Each row was made from one path, in order. Every step used is in the known rows, and no mark comes twice. Write each row's path.
(in the rows, 128 means zero)
Known rows
X, A: [168 103 165 118 134 122  81 138 100  94 109 134 123 141 107 121 106 122
 130 109 168  90 127 123 126]
W, R, V, X: [137  77 137  93  90 132 155  82 125  98 124 114 167 136 119 110 128  98
 175  88 124  68 139 122 132]
W, V: [117  68 133 112 135 160 111 111 111 110 133 145 105 154 133 120 121 135
 125 108 154 105 133 122 118]
V, G, X: [158  95 138 161 115 149 106 118 100  78 145 119 127 174 120 111  81 139
 116 116 159  84 145 135 122]
R, W, V, A, G, X: [144  71  60  84  86 170 138 111  65 123  90  94  85 155  98  90 122 112
 205 145 124  99 188 133 104]
X, A, G, V, W, R: [150  81 122 119 137 114  94 105  97 142 105 112  97 122  96 102 121 153
 201 115 139 104 105 135 155]
A, G: [122 106 109 116 137 130 136 112 106 117 141 119 118 140 106 108 109 123
 172 120 148 115 154 115 111]
R, W, V, X: [163  86  98  69 130 144 126 114  91  79 132 153 135 163 111 116 131 124
 147 102 140 109 163 127  89]
X, A, G: [162 111 136 104 142 130 100 129  82 122 119 130  98 136  87 115 102 123
 176 119 159 105 143 118 116]
R, W, V, X, A: [203  92 128  59 132 146  94 131  66  86 109 160 114 160  93 124 125 121
 153 102 146 100 152 129  94]
X, T: [165 106 128 117 176 111 123 117 125  86 136 129 112 159 122 111 127 111
 121 110 182 114 120 117 104]
G, V: [117  73 151 152 104 136 117 141 134  84 111 155 136 150 115 107 105 141
 134  92 156 102 121 126 122]
V, A, G: [126 108 103 101 108 133 120 118 103 113 106  96 111 128 102 104 129 107
 210 134 137  87 165 119 126]
R, V: [ 96  73 168 124 107 131 127 101  98 112 122 130 143 145 125 108 120 110
 159  99 164  77 120 115 126]
A, X: [103  95 143 159 147 115 122 110 130  92 145 123 120 166 116 140 113 125
 100 117 160 112 151 129 105]
W, V, A: [119  70 125  98 106 164  97 119 112 107  99 120  97 139 129 117 139 121
 162 121 141  79 143 123 135]
G, V, A: [121  74 143 141  77 139 102 147 136  85  76 128 129 136 112 104 124 127
 174 107 144  75 129 126 135]
G, X, A: [193  94 150 123 111 160  83 150  88  98  90 121 130 156  99 108  82 127
 136 110 157  88 138 127 124]
A, G, X, T: [187 104  85 110 155 157 144 118  94 113 126 105  88 170  93  93 102 118
 172 122 157 125 152 117  90]
V, A: [132  98 131 114 105 126  97 127 123  87  98 101 138 132 118 110 131 110
 163 122 150  75 145 118 134]
W, R, V: [ 93  65 145 127  98 111 156  73 129 113 128 102 147 126 141 105 123  95
 146 107 146  78 121 126 142]
R, V, A, G: [100  85 138  99  85 141 133  99  82 133  98  99 108 127 103 103 135  99
 245 123 141  67 154 118 130]
A, G, V, W, R: [110  78  91 131 132 114 122  88 121 138 127 106 117 126 116  96 128 153
 192 116 131 113 113 133 148]

Which path is each row?
[117  65 100 108  51 159 165  78 104 141  82  52 117 127 107  85 116  88
 235 134 110  62 160 128 147]
W, R, V, A, G, X
[204  97 132 104 143 147 122 149 130  66 114 166 117 174  92 111 122 135
 160  75 154 108 126 122  91]
G, V, X, T
[142 101 138 145 191 103 129 112 134  88 150 122  85 181 113 139 132 116
  94 116 185 124 134 125  89]
A, X, T
[ 99  66 111 118 127 120 123 102 105  96 113 111  85 165 115 134 151 110
 131 139 154  99 167 143 100]
R, W, V, A, X
[184  77 106 126 163 137 131 103  73  77 148 132  66 201 124 110 112 125
 105 122 181 116 139 145  85]
R, W, V, G, X, T
[121  77 154 138 140 146  99 102 102  96 163 154  82 169 138 133 106 145
 112 108 165  95 133 133 125]
W, V, G
[115  76 103  86 108 170 114 111  94 132 109 113  72 137 110 112 135 121
 211 131 129  93 164 123 126]
W, V, A, G
[108  95 135 144 119 122 107 120 132  88 114  96 113 152 113 138 134 111
 137 128 149  81 158 129 121]
V, A, X
[102  81 158 115 140 122  82  89  69 134 125 115 142 145 132 103 143 140
 181 108 161  80  96 114 146]
R, V, W
[185  73 144 129 125 149  90 122  49  88 123 141  78 183 110 118  89 134
 115 124 165  91 144 151 108]
R, W, V, G, X, A
[196  96 128  50 133 189  97 132  68 129 119 160  72 154  77 130 112 136
 208 100 126  98 164 123 105]
W, V, X, A, G
[148  98  91 125 110 165 138 120  93 118 123 104 122 155  96  93  85 129
 174 122 133 113 166 119 109]
A, G, X
[121  74 119 104  59 178 138 109  70 138  78  83 108 142  94  87 114 104
 250 126 125  67 162 120 131]
R, V, A, G, X
[202  94 169 106 103 159  82 168 105  77  88 174 133 152  79 118 100 139
 172  75 140  82 129 126 113]
G, V, X, A
[113  83 126 140 110 141 139 131 117 113 120 150 110 146  95 101  99 140
 183 104 143 116 139 122 111]
A, G, V
[173  94 142  68  98 142 142  90  84 130 111 116 117 126  80 114 119  98
 231  99 121  71 148 125 130]
W, R, V, X, A, G
[156  98  84 108  85 169 123 126  94 116  86  79 114 143  95  91 106 117
 215 136 124  84 176 121 125]
V, A, G, X
[181 102 161  67 109 159 114 120  53 126 109 145 111 146  69 116 112 112
 242  92 135  76 153 115 110]
R, V, X, A, G
[210 128 128  69 132 153 100 137  77 105 116 141 116 146  66 120 105 124
 208 100 134  96 161 115 104]
V, X, A, G
[195 107  79  95 128 161 130 126  96 111  90  78  83 158  91  92 120 104
 211 137 143  99 163 118 109]
V, A, G, X, T
[197 105 108  94 145 154 143 141 114  93 123 161  91 168  73 105 119 132
 206  86 143 119 146 117  81]
A, G, V, X, T
[144  66  84  94  88 206 121 122  84 133  90 100  72 152 102  97 114 129
 211 134 114  89 176 126 124]
W, V, A, G, X
[200 103 105  47 140 154 115 121  52 112 117 155  87 155  75 119 122 122
 198 113 137 112 171 127  85]
R, W, V, X, A, G
[159  73 143 151 124 123 154  69 110  97 141  94  98 172 137 103 107  99
 136 111 166  74 118 139 127]
W, R, V, G, X, T
[181  86 164  79  94 134 122  98 104 103 103 123 147 131 101 116 121  97
 184  88 133  59 129 123 138]
W, R, V, X, A
[183  98 149  78 143 142 132 112  94  90 126 142 126 168 105 111 138 102
 186  81 163  82 127 110 100]
R, V, X, T
[121  82  79  76 112 132 137 100  79 121 106 110  82 140 107 105 144 107
 200 141 139 106 176 129 106]
R, W, V, A, G
